Each row comes from the steps of one path. Every step used is in the known rows, and no mark comes twice. Write the path behind each row, first mark first.
Known rows:
U -> Y: [  4.7 -23.1  22.5  32.6  32.8   0.0   6.9 -12.7  50.0 -17.2  17.1   6.4
   8.3 -21.3  13.5  22.0  -0.7   7.9   1.8 -35.7]
Y -> U -> S -> F -> X: [-27.0 -30.9  27.6  16.6 -28.2  18.8  -4.2  -8.7  18.9 -16.1 -39.1   6.3
  -5.0  -2.4  19.7  -2.3  47.2  43.6 -29.6  -6.9]
U -> S -> F -> B: [ 31.5  -9.2  40.1  32.6  45.3  11.5 -10.3  17.8  38.2 -14.4 -12.5   4.3
   2.1 -11.5  25.9  11.4  44.6  -1.0  -8.7 -31.3]
N -> U: [-29.8 -11.5   5.3  17.4 -11.4  35.2  -7.1  30.2  -8.2 -24.0  14.2  -6.9
 -22.9  14.1  11.3  23.2 -26.9   2.5   7.5  -0.6]
N -> U -> Y -> F -> P: [-31.3 -37.9  15.4  25.8   9.8  55.3 -15.4  16.6  36.2 -37.8  -5.3   9.7
   5.6   5.9  19.6  54.9   6.5  18.0   3.8 -14.0]
N -> U -> Y -> F: [-34.9 -14.2  26.7  32.8  16.0  46.0 -12.7  22.3  34.1 -24.9  -7.9  -0.3
 -10.0   3.4  20.4  45.2   0.4  10.6   4.1 -23.6]
X -> U -> P -> F -> B: [ 51.5  38.4   0.8  15.1  20.3  60.1 -23.6  52.0 -36.9 -19.7  15.4 -25.8
 -20.7  44.9 -11.0  53.9 -15.0   6.6 -10.1  16.5]
X -> U -> P -> F: [ 22.3  32.5   3.2   8.7  10.6  53.0 -13.4  34.9 -22.4 -17.4  15.7 -25.0
 -18.9  50.4  -8.8  52.0 -21.0   9.1 -17.9  13.8]
S -> F: [-11.7   9.2  43.6 -24.6   8.5  -4.0 -11.8  -2.7  13.8  21.1 -37.6  10.5
  19.0   5.1  10.2  -9.1  18.5   5.0  -0.4  -1.3]
Y -> U -> S -> F -> B: [  0.0 -14.3  32.7  38.5 -12.6  33.8 -12.8  12.4  15.7  -3.4 -20.1  11.4
  -3.3 -16.5  19.4 -11.3  67.0  43.3 -17.6  11.0]
F -> X -> U -> Y: [ 14.0 -38.1   9.6  -4.3   4.6  20.4  -0.6   2.9  -3.9 -51.8  -3.3 -25.9
 -24.6  26.9   9.3  54.2 -54.0  -2.9  -4.6 -49.0]
N -> U -> P: [ -1.8 -20.9  -3.6  25.5   7.2  49.6 -10.1  64.9 -22.9 -33.6  13.6 -13.5
 -21.5  31.8  16.5  38.4 -27.5  18.4  -2.5  13.5]
X -> U -> P -> F -> S: [ 24.9  36.7  15.0  23.5   4.2  44.8 -20.1  35.8 -28.3 -43.2   7.2 -33.3
 -30.2  35.9  -6.6  50.4 -28.7  23.1 -17.8   8.1]
X -> U -> S -> F -> P: [  5.6 -35.4  35.7  19.0  17.1  50.5  -2.8  15.5  30.5 -34.6  11.4  -3.8
  -9.1  23.6  26.1  37.6   2.2   8.0 -11.1 -17.0]
N -> F: [-32.8  -6.1   2.7  13.6   4.1  13.3   7.5  22.4 -16.3  -0.9  19.7 -17.9
 -16.4  26.7   3.6 -20.3 -11.9 -13.9 -14.1   7.4]
N -> U -> P -> F: [-15.4  20.7  -4.5  20.0   3.9  48.2 -19.2  43.3 -14.9 -28.3   7.8 -11.5
 -12.0  38.9  -1.8  54.8 -13.3  14.0 -14.6  11.6]
Y -> F: [-11.8  25.3   5.9 -16.6   3.7  14.9 -14.3   2.7   4.8  19.3 -55.1   2.4
   9.1  10.8  -2.3   6.9  43.2   1.9  -9.6   8.3]
U -> P -> F -> B: [ 54.2  46.7 -14.4  11.0  30.4  24.1 -27.1  36.4 -26.4 -10.1  -7.5  -7.1
   9.3  26.1 -19.2  42.8  24.7  11.0 -18.2  19.8]
X -> U -> S -> F: [  2.8 -11.4  47.2  25.7  22.8  41.6  -1.0  20.7  27.5 -21.7  11.9 -14.9
 -26.0  20.1  27.3  27.8  -5.7  -0.3 -10.4 -26.2]
P -> F: [-22.9  64.2   0.1  -8.7  -6.0  -2.9 -12.5 -36.2  12.2   9.2 -10.5   2.1
  13.3  11.3 -27.7  25.4  22.1  -8.7 -16.9  -3.0]
F -> U -> P: [ -0.4 -48.2 -12.5   2.9 -24.5  25.5  -6.1  32.8 -18.1 -59.1 -17.4 -10.7
  11.6  28.9   4.4  54.1 -25.6  24.8   2.5  14.4]

Which path is each row?
[-13.2  46.0  -4.4 -30.1 -18.8  13.9 -16.9 -26.2 -15.9 -24.4 -22.1 -21.5
 -11.0  43.4 -28.1  57.2 -20.5 -15.1 -22.7 -24.0] | P -> F -> X -> U
[ -3.0 -44.8  28.6  15.4  27.1  13.4  -0.9  -9.6  58.5 -27.2 -12.4  19.2
  25.8  -0.8  27.4  21.7  44.5  12.8 -18.5 -23.1] | U -> S -> F -> P
[ 33.0 -31.1 -11.9 -18.9  -1.1  32.7  -7.3  39.2 -46.3 -48.8 -14.9 -35.4
 -28.8  55.5   4.2  53.4 -54.7   4.5 -14.8 -14.8] | F -> X -> U -> P
[ 14.3 -37.9   0.3   2.0   0.6  24.0   3.6  10.2  -6.4 -59.2  -4.7 -31.6
 -37.4  34.3  14.1  50.9 -39.4 -10.1 -17.9 -48.2] | F -> X -> U -> S
[ 15.9 -15.2  34.4 -39.6   8.6  21.1 -17.6  28.7 -22.5 -17.5 -49.3 -18.5
  -4.2  49.7  13.5  33.3 -26.5   9.7 -12.3 -13.6] | S -> F -> X -> U -> P
[ 34.9  -8.6   3.3  13.9  13.9  54.2  -5.2  58.3 -30.5 -23.1  22.2 -25.9
 -26.8  43.3   9.5  36.4 -35.4  14.5  -7.2  16.0] | X -> U -> P
[-12.0  24.4  -8.6  14.9 -32.7  35.9 -16.3  10.7 -21.2   3.9 -18.4   4.2
   5.5  17.3 -14.4  11.6  44.6  55.8 -32.2  47.6] | Y -> U -> P -> F
[-12.3  23.9   7.9  33.7  -3.7  40.6 -25.3  43.6 -20.2 -54.2  -0.8 -21.7
 -24.0  25.1  -0.3  53.1 -20.3  27.8 -14.4   5.2] | N -> U -> P -> F -> S
[-45.0  35.7  -2.4 -12.9 -40.8   6.4 -15.3 -37.3   7.4 -31.6 -25.7  -0.5
  20.4  18.2 -27.9  54.6   3.6  -1.9  -6.4  -3.2] | P -> F -> U
[  0.8   1.2  42.5  38.4  25.4   1.8 -14.6  -9.9  46.4 -34.6 -36.8  -4.6
   1.6 -31.3  14.1  24.7  24.4  26.9  -5.5 -35.7] | U -> Y -> F -> S
[ -3.3  -9.3  41.0 -45.2  -5.4  12.4 -16.0   5.6 -14.8 -10.5 -49.4 -14.5
  -4.9  37.8  10.4  23.3 -25.7  -1.7  -5.4 -23.2] | S -> F -> X -> U
[-30.0 -19.3  35.8  30.8 -22.4  25.4  -2.9  -3.8  29.8  -0.6 -22.5  13.7
  -1.2 -12.3  20.7 -14.4  60.8  45.7 -23.6   7.4] | Y -> U -> S -> F
[ 20.7  24.8 -20.8 -16.7  11.1   6.8 -15.1  11.9 -22.7 -25.9 -29.5 -15.8
   8.4  45.3 -18.0  56.2  -0.3  10.4 -33.8  -2.1] | U -> P -> F -> X
[ -9.0  12.2 -16.8  -1.2 -40.1  29.6 -17.5   8.5 -31.7 -12.6 -34.7  -4.2
   2.7  27.6 -16.6  23.1  30.0  52.4 -37.2  33.9] | Y -> U -> P -> F -> X
[-11.4 -12.9  -4.0 -15.3 -17.0  35.3 -20.2  29.8  -8.4 -29.3 -69.6  -7.1
  18.4  33.7   1.6  49.7  21.9  21.7  -8.0  20.0] | Y -> F -> U -> P
[ -7.7  28.8   3.5  29.0 -41.8  29.2 -23.1  11.3 -26.7 -22.4 -25.5  -5.6
  -5.2   3.4 -12.6   9.1  36.2  70.0 -32.1  42.0] | Y -> U -> P -> F -> S
[-11.5 -28.6  34.5 -22.7 -11.0  14.9 -17.2  23.2  -0.2 -26.4 -51.5   1.7
  27.7  27.9  13.6  34.9  -2.7  25.4   1.4   9.8] | S -> F -> U -> P
[-34.0 -20.9  41.1 -30.0 -26.2   5.8 -15.2  -5.0  11.2 -18.2 -51.1   7.6
  27.0  13.0   8.9  20.4  -2.9  11.9  10.4  -1.2] | S -> F -> U
[ 24.7  73.6  -4.1   0.3   9.2   9.0 -29.3 -10.1 -11.6   4.3  -9.7   1.6
  10.1   4.1 -31.3  28.6  32.6 -13.2  -4.6   2.6] | P -> F -> B
